Known rows, with every way that one mark hangs from another:
z_264(z_344(z_675)): 0.076, 0.384, 4.120, 0.704, 1.370, -0.371, 1.775, -2.047, -0.223, 1.840, 0.523, -0.489, -0.973, -0.306, 3.381, 0.497, 4.158, -2.206, -1.650
z_513(z_145(z_344)): 1.311, 2.731, 1.207, -2.101, 3.233, 2.867, 2.846, 3.208, 1.969, 2.247, 1.586, -1.470, 1.290, 1.910, 3.657, -0.711, 1.622, -3.064, -0.233
z_344(z_145): -0.179, 1.724, 0.483, -0.641, 2.701, 1.944, 2.313, 1.505, 1.492, 1.270, 2.282, -0.820, 1.005, 2.107, 0.245, -2.960, 1.253, -1.647, 0.912
z_675(z_344 z_558): -1.359, -1.420, -0.199, -0.264, 0.442, 1.409, 2.442, 0.204, -1.146, -0.670, 2.203, 0.169, -0.423, -0.961, -0.376, -1.138, 1.355, -3.001, -1.251
z_264(z_344(z_145 z_675(z_199 z_558(z_751)))): 4.083, -1.089, 3.528, -2.643, -1.221, -2.580, 0.915, 0.047, -5.527, -0.513, 2.084, 4.327, -1.783, -2.703, 1.832, 2.799, 0.088, 1.504, -2.151
z_264(z_344(z_145 z_675)): 1.052, 0.786, 4.470, -0.383, 2.783, -0.603, 1.309, -1.173, -0.939, 2.135, 0.567, 0.749, -0.614, -0.718, 2.158, -0.466, 1.689, -0.176, 0.186
z_344(z_145(z_513)): -1.388, 3.618, 0.141, -3.025, 1.529, 0.900, 3.311, 1.033, 1.868, -0.377, 0.968, -1.223, 1.916, 1.225, -1.124, -2.163, 2.829, -0.307, 2.072
z_513(z_145(z_344(z_675(z_199 z_558(z_751))))): 4.463, 0.631, 0.849, -3.045, -1.671, -2.159, 2.615, 3.855, -4.680, -1.031, 1.570, 2.349, -0.315, -1.406, 3.944, 2.544, 0.894, -1.839, -2.299
z_751(z_558): -2.352, 0.270, -0.387, 0.394, 1.110, 3.479, 0.033, -0.994, 1.361, -1.447, 1.268, -3.000, -0.001, 1.521, -0.748, 0.650, 4.353, -2.048, -2.163
z_145(z_344(z_675(z_199)) z_513): 0.568, 4.443, 2.505, -0.681, -2.168, -0.781, 1.723, 0.832, -1.746, -2.408, -0.912, -1.216, 1.766, -1.585, 1.447, 2.485, 6.076, -2.020, 0.730
z_513(z_145(z_344(z_675(z_199)))): 3.145, 3.126, 1.064, 0.102, 0.063, -0.660, 1.971, 3.477, -1.544, 0.206, 0.998, 0.168, 0.921, 0.230, 3.504, -0.279, 1.540, -2.607, 0.931
z_751(z_558(z_675(z_199 z_344(z_145(z_513))))): -1.294, 1.341, -0.657, -1.108, 0.307, -0.115, -0.042, -0.077, -1.783, -4.174, 3.060, 1.180, -0.810, -0.070, -5.569, -0.465, 1.021, 3.262, 0.980
z_344(z_145 z_675(z_199 z_558)): 2.297, 0.263, -0.684, 0.312, -2.130, -1.786, 1.247, 0.614, -3.827, -1.580, 0.314, 1.940, 0.420, -1.517, -1.080, -1.282, 1.336, -0.852, 1.175
z_199(z_675(z_344 z_558)): -0.024, -2.516, -1.509, 1.735, -3.114, -0.668, 1.988, -0.704, 0.408, -1.784, 1.681, -0.209, 0.165, -1.075, -1.360, -0.698, 0.260, -3.395, -3.042
z_145(z_344(z_675)): -0.200, 2.136, 3.528, 0.904, 1.025, 0.583, 1.694, 0.523, -0.429, 0.697, -0.833, -1.983, 0.927, -0.034, 3.566, 0.870, 5.460, -4.259, -1.240
z_264(z_344(z_145(z_513) z_675)): -0.022, 2.836, 4.259, -2.793, 1.561, -1.522, 2.484, -1.503, -0.594, 0.389, -0.734, 0.210, 0.015, -1.639, 0.835, 0.422, 3.267, 0.984, 1.267
z_264(z_344(z_145)): 0.981, 1.066, 3.806, -1.729, 3.817, 2.451, 1.108, -0.533, 0.908, 2.718, 2.144, 0.241, -0.109, 0.616, 1.563, -0.487, 0.800, 0.290, -0.151
z_344(z_675(z_558)): -0.753, -0.734, -0.410, 0.557, -1.207, -1.015, 2.669, -1.222, -1.606, -0.345, -0.812, -0.579, 0.037, -0.726, 0.856, -0.857, 4.903, -3.752, -1.494
z_558(z_675 z_751): -0.038, -0.640, 0.701, -1.014, 1.577, -0.269, 3.695, 1.101, 1.362, 1.540, 4.457, 0.419, -1.281, 4.344, 1.863, -2.200, 4.257, -2.162, -4.078

Rows:
0.756, 1.304, 0.870, -3.081, 0.366, -2.640, 3.478, 3.025, -2.057, -2.278, 5.685, 3.638, -1.172, 1.261, -2.022, -1.880, -0.364, 2.178, 0.223 -> z_558(z_675(z_199 z_344(z_145(z_513))) z_751)
-0.913, 1.807, -0.192, -0.640, -1.143, -1.833, 2.936, 1.039, 1.984, -2.431, 2.005, -0.170, 1.351, -0.328, -2.616, -2.124, -0.903, -0.572, 0.944 -> z_199(z_675(z_344(z_145(z_513))))
0.976, 2.225, -1.147, -2.075, -3.219, -2.808, 2.378, 0.171, -3.684, -3.182, -1.011, 1.428, 1.174, -2.494, -2.322, -0.251, 3.096, 0.399, 2.318 -> z_344(z_145(z_513) z_675(z_199 z_558))
0.991, -1.049, 0.998, 0.245, 0.135, -1.306, 2.585, 2.455, -1.723, -0.867, 6.943, 3.067, -2.267, 2.616, 0.546, -1.932, 0.569, -0.877, -2.656 -> z_558(z_675(z_199 z_344) z_751)
-0.253, 2.948, 3.481, -4.234, 2.588, 1.470, 2.266, -1.079, 1.433, 1.011, 0.914, -0.276, 0.613, -0.393, 0.299, 0.490, 2.315, 1.433, 1.149 -> z_264(z_344(z_145(z_513)))
3.588, 1.447, -0.173, -1.076, -1.518, -0.802, 1.725, 2.361, -3.480, -0.545, -0.217, 1.021, 0.774, -1.671, 2.313, 1.140, 1.795, -2.222, -0.128 -> z_513(z_145(z_344(z_675(z_199 z_558))))
1.668, 1.963, 2.244, -3.816, -4.048, -2.283, 2.456, 1.336, -4.624, -3.549, -0.535, 1.068, 0.428, -3.028, 1.847, 5.129, 5.424, -1.241, -2.416 -> z_145(z_344(z_675(z_199 z_558(z_751))) z_513)
-0.285, -0.368, -1.563, 1.710, -0.680, 1.646, -0.800, -1.326, -0.130, -1.812, 2.839, -0.583, -0.850, 2.491, -2.604, -0.204, 4.795, -0.209, -2.378 -> z_751(z_558(z_675(z_199)))
-0.425, -0.088, -1.405, -1.616, -2.816, -2.100, 2.685, -0.088, -0.044, -3.129, 0.616, 0.696, 1.189, -2.355, -3.834, -0.668, -0.654, -0.273, -0.084 -> z_199(z_675(z_344(z_145(z_513)) z_558))
2.964, 0.129, 2.390, -1.316, -2.789, -1.309, 1.342, 1.743, -4.911, -1.933, 0.698, 1.624, -0.187, -2.133, 3.149, 4.154, 3.833, -2.512, -3.632 -> z_145(z_344(z_675(z_199 z_558(z_751))))
3.337, -0.421, 2.668, -0.745, -1.112, -1.310, 0.113, -1.488, -4.516, -0.134, 0.319, 2.881, -0.663, -3.192, 0.366, 1.432, 0.918, 1.067, 0.171 -> z_264(z_344(z_145 z_675(z_199 z_558)))
-0.680, -2.172, 0.701, -2.150, 0.297, 0.305, 3.258, 1.740, -2.044, -1.162, 3.894, 1.355, -1.519, -0.472, 1.135, 0.225, 0.388, -2.573, -3.586 -> z_675(z_344 z_558(z_751))
0.560, 4.005, 0.245, -1.029, -1.440, -2.576, 2.530, 1.272, -1.660, -2.532, 0.447, 0.595, 1.267, -0.616, -1.349, -1.620, 2.670, 0.156, 3.278 -> z_344(z_145(z_513) z_675(z_199))
1.370, 2.619, 1.707, -0.641, 2.246, -0.121, 2.960, 2.677, 0.062, 1.514, 0.121, -1.136, 0.807, 0.692, 4.252, -0.723, 2.467, -3.569, -0.005 -> z_513(z_145(z_344(z_675)))
-2.146, 2.848, 1.055, -2.563, 2.291, 0.388, 3.429, 1.775, 0.577, -1.365, 2.254, 0.037, 0.795, -0.071, -1.735, -2.397, 0.072, -0.076, 2.662 -> z_675(z_344(z_145(z_513)))
1.710, 1.453, -0.158, -4.057, -3.296, -3.997, 3.213, 1.616, -4.492, -3.608, 1.008, 2.864, -0.003, -2.099, -0.907, 1.094, 2.102, 0.836, 0.000 -> z_344(z_145(z_513) z_675(z_199 z_558(z_751)))
2.012, -0.986, -0.249, -0.684, -3.583, -2.766, 2.494, 1.207, -4.183, -2.306, 2.113, 2.181, -1.050, -0.922, 1.572, 1.058, 3.054, -2.310, -2.903 -> z_344(z_675(z_199 z_558(z_751)))
2.132, 0.888, 1.552, 0.479, -2.759, -0.128, 0.463, 0.186, -3.941, -1.471, -0.993, 0.132, 0.852, -2.562, 1.682, 2.848, 4.835, -2.918, -1.317 -> z_145(z_344(z_675(z_199 z_558)))
-0.187, -0.649, -0.305, 1.298, 1.574, 0.879, -1.035, 0.381, -2.216, -2.627, 4.386, 1.668, -1.470, 0.851, -4.268, -1.394, -0.460, 2.030, -0.173 -> z_751(z_558(z_675(z_199 z_344(z_145))))
1.007, 0.280, 3.863, -5.795, -0.137, -2.936, 3.164, -1.244, -3.419, -0.712, -0.260, 2.515, -1.126, -3.290, 1.331, 3.159, 2.577, 1.710, -1.914 -> z_264(z_344(z_145(z_513) z_675(z_558(z_751))))
1.740, -0.217, 0.102, -0.273, -0.532, -0.717, 2.610, 1.744, -0.404, -0.048, 5.470, 1.629, -1.326, 3.864, 0.995, -1.609, 3.321, -1.191, -3.253 -> z_558(z_675(z_199) z_751)
-0.018, 2.222, -0.030, -1.232, 0.478, -1.410, 2.528, 1.476, -1.017, -1.816, 3.944, 2.202, -0.127, 0.987, -3.407, -3.226, 0.452, 1.788, 2.472 -> z_558(z_675(z_199 z_344(z_145(z_513))))
1.962, 0.926, 3.481, 1.377, -0.763, -0.753, 0.696, -1.331, -1.937, 0.389, 1.464, 0.719, -0.992, -0.836, 2.622, 1.047, 3.153, -1.152, -0.750 -> z_264(z_344(z_675(z_199)))
